Each row was made from one small tree. The marks that hang from a mark follow it in brackets, in alphabetical order. Every link used is in the known rows. Write each row's tree.
Known rows:
sobad[vulu[sanis[nedo[vezumu]]]]: [-26  -1  21 -19 -11   1   3 -12  -1  34   8 -15  -5   9   6  -1   1  -9
   8  -3  10 -13  -4   2  -5 -12  -6   0   1  46 -12   3   7   9 -15  14
   3  18 -11  -7  28   1 -12  -6  -4  13  11  -7   7  -8  -1   9   7   4
  16   6   7 -22 -10  -6  -8   9   8]
tedeg[kepe lazud nedo]: [ -7   6  -6 -13   9   2   7  11   4  -1   2   0  -3   3  -8   6  10   9
  -4   7  13 -17  -3   9  12 -10   6  -1   0  -6  -3  13  -6  -7   3   1
   2  -8   0   6  -4   1  -6 -11  -5   3  -3   8   3  -1  -8 -15  12   0
  -4   7 -18   2  -6   0   0  -2  -4]
tibus[lazud nani[lova tedeg]]: [-18   5   1  23  14  11   5  16  11  22   3  11   7 -21   3  -2 -25  16
  -2  -7 -14  20   5   0  -1   0 -10   3   1 -29   5  18   6  -9  27   7
   6   8  10  -2 -11  13   1  19  14 -17 -14  -9 -10  22   6  11 -20  11
 -18   8  17  25   3   8   6   1   9]
lova[lazud]: [  2   8   5   4  -4   2  10  10  -1  25   2 -11   0   1  -5   0 -19  20
  -5  -5  -4   6   5 -10  12  -6  -4   0  -7  -7 -10   5 -12  -4  -7  -5
   9  -5   6  -4  13  -3   7 -13 -10   2   2  -3  -1  -5   2 -16  -6  -9
  -5 -29   9  -1  22  -9 -12   5   4]
tedeg[kepe[kaga] lazud nedo[vezumu]]: [  5   3   9  -5  -3  -8   2  -5  17  -2   3   0   0  13   2   2   7 -22
  -7   9  14 -22 -14  -2   8  -7  15   9   7  -6 -11  31  -4  -3   0   2
  -4  -6  -1  -7  -9  -1   1  -9  -4  11  10   8   4   2  -8 -19  22   5
  17   8 -10  -3   6   9   5 -12 -10]
lova[nani[tedeg[kepe nedo] tibus[lazud]]]: [ 24  14  -5  11  -4   7   4  17   0   9  -7   3   0  19   8   1 -18  54
 -11   0  -2  20 -25  14 -24 -10  -8  -2  10  -8  17  15  -5  -9   3  13
   9  17   9  -4 -25   6   8  16 -11  -1  -4  14   6  16  -5  22 -11  -6
  -6   4 -16 -24   6   0   9   8  -3]
bizanuv[kaga[kepe[tedeg[lazud nedo[vezumu]]]]]: [  6 -25  -2 -10   4   5  -6  -4   9 -12  -1  12  11  19  -3   4  26  -7
 -11   9  12 -24  10  -4  -2   9  -8  -4   0 -23  -6  12   5   7 -20  -5
 -19  -9  -6  -2  -3  -4  -6  -2  23  -4  16   8  -8   3   6  13  10  -5
  -8  -5   1 -32 -28   4 -12  -7  -1]
kepe[kaga[bizanuv] tedeg[lazud nedo[vezumu]]]: [ -1  -9  -2   7  11  -6 -11  -8   3 -14  -2  12   1 -15   6   0  30 -44
  -2   7   5 -14   7 -10  12  15   7  10   2   9  -6  -3   7  14 -15  -6
  -4  -4  -8  -4  -6  -2   5  -2  21   9  12   6 -12 -14   4  -7   2  -1
  21   7   6 -22 -12   9  11 -15  -3]
kepe[kaga tedeg]: [ -2   5 -12  15 -14 -14 -16  -7   5   5  -4  -7  -3   1   7   0   9   7
  15   0   4   1  12 -11  19  10   5  -3 -14   8   4  13  -1   8  -3 -11
   1   1   6  -8  10   2   6   8   3   5  -6   0  -1  10   4   9  -7   5
  16 -12  18  18   2   5   2   3  -3]
lova[lazud[tedeg[nedo[vezumu]]] nani[tibus]]: [ 24 -18   6   1  -7  10   6  -1  -6  -3   1   5  18  20   3  -8 -30   1
 -15   2 -16  24  -9  -5 -23 -18 -14   8   2  -6  -6 -19 -13  -6  -8   5
  -2  -3  -9  -3   5  -5  14  -7 -31  16  14   4   5 -14   2  11  10  -6
   5 -21  -5 -26  27   5  -5  -1  -3]
sanis[nedo vulu]: [-15   4   8  -6   1  -9  19  -2   0  14   2 -22 -15  12   5  -3  -1  10
   1  -5  10  -4   6   2  18   0 -24  -6 -14  19 -17 -10 -13   6 -20   5
  20   3  -1   1  14  -8 -12   2  -8  13   3  -8   8  -8   3  -3   6  -5
  -2 -10   1   4  18  -8 -12  21   9]
nani[lova tedeg[kepe lazud nedo] tibus]: [ -8   5  -1  -7   4   7   7  13  -4 -14  -3   3   7  -4  -2   2 -13  14
  -2   5  -3   3 -39  12 -24   2  -7  -5   8  -2  14  -9   7  -6  31   9
   3  11   1  10 -13  12 -10  -1  -8 -16 -18  -3   0   6   0  -9  -9  10
  -6  31 -22   9  -6  -1   6   8   0]
bizanuv[kaga[kepe[tedeg[nedo]]]]: [ 21 -14 -21 -12  -8  -3  -8   2   3  -8  -6   1   0  19  -2   3  31  21
   2   4  13  -7  21  -3   4  14  -5 -13  -7 -11   5  -2   6   5 -24 -11
 -10  -1   8  -2   2 -10  -6  11  20  -5   2   4  -1  14   0  17   4 -11
 -14 -16   4  -6 -18  -3 -14   7  -4]
lova[lazud[tedeg[nedo[vezumu]]] nani]: [ 18  -4   7  -9  -3  10   9  -3  -1  -8   3   4  17  13  -3  -6 -28   0
 -19   0 -16  10  14  -4  -8 -18  -7   9  -1 -14 -10   1 -12  -7 -16  -1
  -5 -14  -8  -8   3 -10  14  -8 -15  11  17   3   3  -9   7  11  15  -6
   1 -31  -4 -24  19   5  -3 -12  -2]
kaga[bizanuv kepe[tedeg]]: [ -5 -11  -4   9   4  -1 -18 -15 -25  -1  -5  10 -19 -34  -1   3  22 -14
  11  -9   2   0  32   2  12  21  -1  -6  -1   0  -4 -25   7   5 -15 -11
  -7  -3  -1   2   2  -7   2   4  15  -1  -1  -3   0  -9   3  13 -11 -13
  -8  -1  18 -12 -32 -15  -4   1   5]
kaga[kepe[tedeg[lazud nedo]]]: [-13 -19 -24 -10  13   9  -8   2  -2 -13  -5   8   0  -9  -4   4  29   5
 -11   4  11 -20  21   6   4   3  -1   2  -1 -13   0  -3   5  10 -11  -9
 -11  -7   1  13  -2  -3 -16  -1  19   7 -10   2  -2  -3  11   4   5 -15
 -12  -5  -7 -13 -23  -5  -2  -2   3]
kaga[bizanuv kepe[tedeg[nedo]]]: [  7 -15 -19  -8  12   1 -15  -8 -16 -13  -6   7 -15 -27  -1   2  37 -14
   1  -4   5  -6  35   5  10  17   0  -3   4   3  -1 -34  12   6 -26 -11
  -3  -2   3   5  -3 -11  -9   8  22   3  -5  -1  -3   0   1   5  -2 -18
  -7  -1   7 -18 -29 -12   2   0   4]
kaga[kepe[tedeg]]: [ -8  -7 -11   1  -3   1 -17 -12 -10   6  -4   3  -8 -11  -2   3  12  11
   6  -6   4  -4  27   4   9  11  -1  -6  -6  -8  -2  -3   3   4 -11 -12
  -9  -4   5   3   5  -4  -4   8   8   4 -11  -2   4   4   7  16  -5  -9
  -7 -14  12  -3 -24  -9  -8   6   3]
vulu[sanis]: [ -2  -1  -3   3  -6  -5  -5  -7  -5  24   0 -11  -2  11  -1  -2  12   1
  10  -1   0   5   6  -3  10 -10  -5  -6  -2  19  -3  10   3  -1 -11   4
   3  -4  -4  -4  18   0  -2  -2   0  -7  -5   2   1  -8  -1  -1  -3  11
   3   3  17  -2   3  -3  -8   1  -2]
nani[lova[lazud] tedeg[nedo]]: [  5  17  -3 -13   4  12  15  15   6  -2  -1  -9  11 -13  -4  -1 -18  20
 -11  -7 -17   9  -1  -6 -11   0  -4   2  -1  -3   6  -4   7   1   0  -2
  11   6  10  -1   0  -2  -9  -1   8 -16 -12 -16  -6   9  10 -20 -16  -5
 -11 -11  -6   2  16  -6  -2   0   4]
nani[lova[lazud] tedeg]: [ -8  21  11   1  -3   9  11   9   0   7   0  -9   8 -18  -3  -1 -38  21
  -5 -12 -21  13  -6  -9  -8   3  -8  -2  -3  -7   4   5   2   0   9  -3
   6   4   8  -3   5   5  -1  -5   2 -19 -10 -16  -6   5  12 -14 -25   1
 -12 -11   7  13  15  -9  -7   3   7]
vulu[sanis[nedo[vezumu]]]: [ -6  -1  11  -7 -14  -7   0 -19  -6  31   5 -14  -3  15   6  -6  -5  -7
   2  -1   0  -9   2  -6   2  -9 -11  -8   2  29  -1   8   1  11 -28   6
   2   5 -12  -6  17  -1  -9  -8   3   9   5  -1   2  -7  -2   4   7   7
  16   9  15 -22  -1  -3  -7   8   2]
lazud[tedeg[kepe[kaga] nedo[vezumu]]]: [ 13   3  -1  -4 -15 -13  -5 -15   7  -7   5   1   2  28   2  -1   4 -25
   8   4   5  -6   3  -1  -3  -9  24   5   2   9   1  11  -4  -1   1   1
 -10  -4  -1  -3   0  -5  12   5 -14  10  12   4   8   1 -12   5  25   6
  17  -3  -3  16   9  13   6  -9  -9]
lazud[tedeg[nedo]]: [  7  -8 -15  -2   2   0   1   0  -2  -6   2  -2   2  14  -7  -2  20  -8
   2   2   6   6  25   1   3 -10   5   1 -10  10   7 -23  -5  -2  -1  -4
   1  -7  -3   9   9  -7   4   6 -10   6  -6   1  -3  -4  -1   6  10   0
  -6 -15  -5  17   9  10  -5   3   4]
tedeg[lazud]: [-19  -4  10   6   4   2   2   2   1  12   1  -3  -3  -2  -7   1   4  -1
  -5   2   8  -6   2  -3  19  -5  -6   2  -9  -5 -10   4  -8  -5   9   0
   2 -13  -5   2   7   4   2 -14  -3   3  -5   5  -5  -6   5 -14  -4   3
  -7  -7   2  -1   3   1 -10   5   6]
tedeg[kepe lazud nedo[vezumu]]: [ -8   2   8 -16  11   3   8  -3   7   9   5   7   3   2  -6   3   6  -8
  -8   8  11 -26  -8   8   5 -10   7   3   6  -5  -9  19  -5  -8  -7   5
  -1 -10  -7   0  -7   0   0 -10  -6   5   5   8   2  -3  -5 -17  18   1
   7   8 -18 -22 -12   6   0  -8  -4]
lova[lazud nani[tedeg[kepe nedo[vezumu]]]]: [ 12  27  10 -24  -8  11   9   4   0  -1   0   0   7   7   0  -1 -47  45
 -23  -5 -17   3   0   8 -13  -9  -3   1   9  -6  -3  25  -8 -14 -30   3
  -2   0   4 -18 -14  -6  13  -1  -7  -8  12   5   8   7   5   8   3  -8
   6 -14 -16 -30   8  -5   0 -11  -8]
tibus[lazud nani]: [ -8  -5  -4  29  10   5   2  15  14  41   4   9  -2  -6   1  -1  -5  12
  -3  -2   5  13  13  -2  17  -9  -3   5  -2 -29  -6  20  -7 -13  12   4
   9  -4   8  -1   1   7  10  12   0   3  -3   5  -5   6  -5   7  -6   0
  -7  -6  16  12  11   6  -1   4   4]

Which tree is each row?
[ -6   3  -3 -12   6  11   8  13  -2 -23  -7  -2   6   6  -1  -2  -5  25
 -26   2  -3   3  10   6   6  -9 -15   4  -1   4  -2   2  -2  -8 -10   2
  -1  -8  -4  -8 -15  -1  -2  -3  10  -3  -7  10  -3   9  14   8  -7  -2
 -11 -11 -13 -13   3   5   2  -1   3] : lova[nani[tedeg[lazud nedo]]]
[-16  -4   4  24   2 -11 -16  -3  -5 -12  -4   2  -8 -21   4   3  18 -25
  10   1   6  -2   5 -10  23  21   6   1  -5   1  -3  -1   0  14   2  -9
  -3  -3  -4  -2   4   5   4 -10  16   3   8   7 -10 -14   4  -1 -13   0
  11   6  18   8  -4  -1   8  -9   1] : kepe[kaga[bizanuv] tedeg[lazud]]
[  1   4  -4  -4  -1 -10   3  10  13 -13  -2  -8  -6  15   0   3   9  -3
  -2   8  15 -16 -15  -1  16  -8  14   3   3  -2  -4  26  -3  -1   9   0
   0  -2   5  -1  -5   1  -1 -10   0  11   2  10   4   4  -9 -17  17   3
   5   6 -14  16  10   4   7  -8  -8] : tedeg[kepe[kaga] lazud nedo]
[  4   4  15  20 -16 -19 -13 -11 -15 -16   1  -3 -20   1   0   1  -4 -23
  26  -5   3  10   4  -1  10   8  20  -4  -1  11   2  -9  -6   0  12  -2
  -9  -3  -3  -2   3  -2  16  -4 -10   2  17   6   6 -16 -15   9   4   7
   4   9  12  39   4  -4   6  -5  -5] : lazud[tedeg[kepe[kaga[bizanuv]]]]
[ 17  -4   3  17  11  10   7   5  13  28   0  11  15  -5   7  -5  -2  -8
 -10  -1 -12  10 -30  -2 -34  -2  -8   4   9  -5   7  -2  13   2  17  14
  16  16   1   4 -20   8  -2  18  -4  -8 -11 -10 -11  16   3  -6 -17   5
  -1  15  -3 -29   4  11   9   9   7] : nani[lova tedeg[nedo[vezumu]] tibus[lazud]]
[ -2  -3   9  11  -9   1   0  -3 -11   8  -4  -4   4  -8   2  -5 -13   7
   7  -6 -15  21 -25  -1 -17   7 -18  -6  -3  10   5 -25   6  -7  26   3
   9  11   2   2  -1   8   0   9 -12 -15 -24 -12  -4  11   9  -1 -25  13
  -3   9   8  10   5  -1  -3  21   8] : nani[lova tedeg tibus]
[ 12   2  14  21 -25 -11  -1   0  -5 -10   2 -10   9   6   3   1 -49   4
  22  -3 -14  24 -44 -10 -22  -3   9  -1   1 -18   6   2  -6   4  43   2
  -7  10   7   7  12  10   7 -13 -28   2  10  -9  13 -10 -11  -4   2   9
   4  10   4  42  28  -7   1   2  -8] : nani[lova[lazud[tedeg[kepe[kaga]]]] tibus]
[-24  -8 -19  -6  13  12   8  21   9 -10   2   6   5   3  -2  -2   5  14
 -24   5   3   3  24   6   7  -8 -11   9   1  -7   3  -4  -2  -7   3   2
  -3  -1   2   3  -7   4  -1   5  16 -12 -12   5 -13   3  12   8  -4  -2
  -8   1  -2  23   6  10  -4  -5   5] : tibus[nani[tedeg[lazud nedo]]]
[ 15   0 -17   5   0 -14 -13  -3   1 -16  -7  -1  -9  -9   7  -1  35 -17
  12   2   6   3  17  -9  20  17   8   0  -5  20   9 -16   8  10 -20 -12
   7   3   6  -4   2  -6   1   9  20   6  -2   3  -7   0  -1   0  -4  -8
  15  -3  11   4  -1   0  10  -3  -5] : kepe[kaga[bizanuv] tedeg[nedo]]
[-14   1  19  -9  -2  -8  18 -15   4  25   6 -12  -8  11   5  -5  -3 -11
  -4  -4   8 -10   2   0  11   1 -23  -1  -9  21 -23  -5 -12   5 -27   8
  18  -1  -8  -3  13  -9  -5   3  -9  11  12 -11   7 -12   4  -5   9  -6
   8  -9   3 -21  11  -1 -10  16   9] : sanis[nedo[vezumu] vulu]
[ 12   6 -11   1 -17 -14  -5  -1   4 -17   2  -9  -4  25  -1   1  10  -3
  12   4  10   0   5   2   4  -7  23   0  -3   5   9   5  -6   1   9  -2
  -7   0   6   2   2  -3   6   4 -10  11   4   5  11   0 -13   5  20   5
   6  -3  -7  35  13   7   5  -5  -9] : lazud[tedeg[kepe[kaga] nedo]]
[ -5 -19   2   8  -6   1 -10   2   0  -7  -4   4   3  11  -4   7  13  17
   2   4  12 -12   8  -5   8  13  -9 -11  -9 -26  -4  14  -2   6  -3  -8
 -21  -6  -3   0   7   2  -3  -7  19 -12  10   7  -5   2   5  17  -6  -3
 -21 -10  12  -2 -22  -5 -17   1   3] : bizanuv[kaga[kepe[tedeg[lazud]]]]
[-14   5  -2 -10  14  11  11  10   7 -18  -2  -2   9 -15  -4  -2   6  -2
 -10   1  -5  -6  -4   0  -4   0  -9   3  -2   3   6  -5  10   0  14   0
   4  -3  -2   6 -11   5 -16  -2  15 -14 -18  -7 -11   9  12 -17 -11   7
 -15   9 -10  10  -2   4   5  -1   8] : nani[lova tedeg[lazud nedo]]
[ 24  10   2  -4  -2 -17  -5  -3  -2  -9  -2  -8 -21   2   4   2  19 -17
  12   0  10   0  -2  -2  19   7  16  -2   9  16  -4  -3   2  -4  -9  -3
   7   2   5  -8  -7  -8   5   1   6   7   4   8   7   4 -18 -18  10  -3
  10   8   0  12   7  -5  10  -4  -9] : tedeg[kepe[kaga[bizanuv]] nedo]
[  6  26   5 -24   1  10  13   1   5   6   5   1  14 -15  -5   0 -38  18
  -8  -5 -22  -5 -15   3 -22  -1   5   0   9  -7   1  19   5  -4  -5   3
   3   5   4  -5  -8   1  -2   0  -1 -18   1 -12   2  10   1 -17  -5  -2
   4   6 -13 -11   1  -4   4  -6  -4] : nani[lova[lazud] tedeg[kepe nedo[vezumu]]]
[  6 -16   7  42   6   4   0   1  -3  20   2   9   9  -1   0  -1 -12 -13
  17  -3 -10  26 -27  -5 -21  -7  -5  -1  -5 -20  12 -12   1   2  48   9
   7   3  -4  16   3  14   2   6 -21   1  -7  -8  -1   0  -5   3 -10  11
 -14  10   9  16  11   6   4  12  10] : nani[lova tibus[lazud[tedeg]]]
[ 11   1 -17   2  -7 -11 -12 -14  17   5  -1   3   6   7   7  -3  27 -17
   2   5   3 -11  14 -11   9   7   9   4  -5  12  -2   8   5   9 -21  -9
   3  -1   4  -9   1  -4   2  15   8  11  -3   0  -2  10   4   1   6   2
  28 -10   9 -15   0  13   6  -3  -7] : kepe[kaga tedeg[nedo[vezumu]]]
[ 17   1   9   3  -6 -15  -8 -17  -4 -13   5   5 -10   8   3  -2   9 -45
  12   0   4  -1   6   0   1   2  23   5   8  13  -2  -8  -1   0  -6   1
  -9  -3  -8  -3  -3  -7  18   0  -6   7  20   6   5 -10 -17   6  20   0
  16  10   3   7   0   6   8 -14  -8] : lazud[tedeg[kepe[kaga[bizanuv]] nedo[vezumu]]]
[-30  24  18  -2   5   7   4   4  -6  -7   0   0   3 -18  -7   5 -28  20
   5  -3  -7  -7 -19   9  -4   4  -1  -5   1  -6   5  19   4  -5  30   4
  -5  -2  -3   1  -9  12  -7  -6  -1 -22 -10  -4   0   5   4  -9 -14  14
 -13  25  -7  20 -16  -5   3   0   4] : nani[lova tedeg[kepe lazud]]
[-10 -25   0  -9  23  10 -12 -14  -8 -13  -3  21  -6 -28  -1   3  34 -43
 -12   2   4 -20  23   4   1  15   0   6   9  -8 -12 -18  10   8 -24  -5
 -13  -7 -12   6  -8  -7  -6  -5  26   0   9   2  -7 -15   7   2   2 -15
  -2   7   1 -39 -39  -4   2 -12   5] : kaga[bizanuv kepe[tedeg[lazud nedo[vezumu]]]]
[-14  -8   5  11   5  10   8   9  -4  -3   8   9  13 -27  -6  -3 -47   1
   7  -4 -22  23  11  -7   0  -8  -9   5  -5 -34  -2  -6  -6  -9  28  -4
  -7  -7   3   6  18   5   3  -4 -10  -6   2 -13   0  -6   4   7   0   4
 -11  -7  14  51  16   0  -6  -6   3] : tibus[nani[lova[lazud[tedeg]]]]
[ 15 -21  -8   6   2   7  10   7  -6  -9   1   0  18  -1  -3  -4 -19  -5
   5   0 -16  24 -21  -8 -25  -8  -8   0  -3 -12   9 -35  -1   2  25  -1
   6   4   0  16  15   2  -6  -6 -22   5  -5 -12   0  -8  -1 -14   2  -2
  -9  -4  -7  17  26  -2  -4   7   3] : nani[lova[lazud[tedeg[nedo]]] tibus]
[ -1   3   2  -8  -5   7   4  13  -7 -24  -7   1   3  17   3   0 -18  42
 -17   6   0  10 -27  18 -16  -7 -17  -3   9  -1   7  -3  -6 -14   8   9
  -2   5   0  -3 -18   5   2  -2 -15  -5  -8  15   4   2   2  19  -5  -1
  -3  11 -24 -14   1  -1   4   5  -4] : lova[nani[tedeg[kepe lazud nedo] tibus]]
[-25   4   9 -21 -15  -1   3   1  -7  21   4 -25 -10   6   5   1   2  13
  13  -4  16  -4  -3   3   2 -10  -6  -4  -5  48  -4  -3   5  11  -8  12
   6  20  -4  -2  35   1 -17  -6  -1  11   2  -7  10  -8  -3   9   2   0
   6   3   4  -2  -3 -12  -9  14  10] : sobad[vulu[sanis[nedo]]]
[  9  14  19  13  -9 -20  -8  -6  -8   4  -1  -8 -27  -5   4   1   2 -13
  19  -6   7   1  -8  -3  22  12  15  -3   3  11  -8   4  -4  -6   4  -3
   1  -1   5 -11  -2  -3  13  -4  -3   2  10   6   7  -4 -17 -11   0   2
  10  11  13  17   5  -8   3  -2  -9] : tedeg[kepe[kaga[bizanuv]]]
[  4  10  -8 -17   5   6   6   4   3  -7  -3  -6   4  -9  -3  -4  10   3
  -2  -4 -10   4   4   1  -3   4  -5  -3  -1  11   7 -11  11  -5   6  -2
  10   3   5  -1  -7  -2 -10  12  10 -13 -23 -12  -7  19   8  -9 -12   7
  -9   0  -4  12  -1   4   4   7   6] : nani[lova tedeg[nedo]]
[  4   4  -2  -8   0   1  -1 -13  -1   3   8  10   4  13  -8   0   0 -12
   8   3   1  -7  14  11  -7 -10  16  -1  -1   6   3  -2  -7  -9  -4   2
  -6  -8  -7   4   0  -5  10   5 -19   7   7   2   6  -3 -10  11  23   3
   9  -2 -11   0  -7  10   1  -6  -5] : lazud[tedeg[kepe nedo[vezumu]]]
[  4   5 -13 -10  -4  -2  -1   1  -3  -6   5   2  -1  15  -9   3   6  11
  12   3   6   1  15  12  -2  -9  15  -5  -6   7  10 -11  -7  -6   4  -1
  -3  -5  -2   9   5  -4   4   3 -15   5  -1   4   7   0 -10   8  16   0
  -4  -4 -12  23  -3   2  -2  -1  -4] : lazud[tedeg[kepe nedo]]
[ -4  -6 -12   5   2  -4  -9  -5  18  -5  -1   7  10   3   5   0  24 -22
  -7  11   8 -20   6 -10   7   4   7  10  -4   2  -4  19   3  13 -10  -6
  -5  -6  -2  -3  -2   3   2   0  12  12   4   4  -7  -1   9  -5   7   3
  20  -5   1  -9  -6  14   8 -11  -5] : kepe[kaga tedeg[lazud nedo[vezumu]]]
[ -9 -21 -12  -6  20   8 -12  -3 -13 -22  -6  10 -12 -32  -4   5  36 -21
  -7   1   9 -11  26   5   9  13   0   0   5  -8  -4 -24  10   9 -14  -9
  -8  -7  -5  12  -8  -5 -11  -4  28   1   1   2  -6 -13   5   1  -1 -18
 -13   5  -2 -19 -31 -11   3  -7   6] : kaga[bizanuv kepe[tedeg[lazud nedo]]]
[ -2  15  12   4 -14   4   7   9 -13   7  -1  -5   6 -12   0   1 -56  42
   6  -8 -21  21 -40   2 -29   5  -8  -8   5  -9  12   0  -2  -5  24   4
   6  16   8   2   0  12   0  -4 -24 -20  -6 -10   4   3   0 -10 -22   3
  -4   9  -3  10   9 -15  -6  10   0] : nani[lova[lazud] tedeg[kepe] tibus]
[ 16  11  -6  15   5   7   6  14   8  14  -2   5   6   1   3   2 -13  28
   5  -3  -6  14 -40  10 -32  -1   0  -6   9  -8  24   7   8   0  28  12
  14  20  11  10 -20  12  -9  18  -6 -12 -15  -5   1  20  -7  -4 -13   4
  -9  24 -16  -4   1   0  12  11   0] : nani[lova tedeg[kepe nedo] tibus[lazud]]
[  4   4  17  -4   7  -9   0  -8   4  -9   1   5 -12  -4   3   1  12 -42
  -2   6  10 -20 -13  -2  12   3  16   8  13   4 -16  13   1  -1  -5   4
  -3  -4  -7  -6 -14  -3   6 -13   6   5  20   9   0  -9 -12 -21  16   2
  17  17  -7 -11  -2   4  12 -18  -9] : tedeg[kepe[kaga[bizanuv]] lazud nedo[vezumu]]
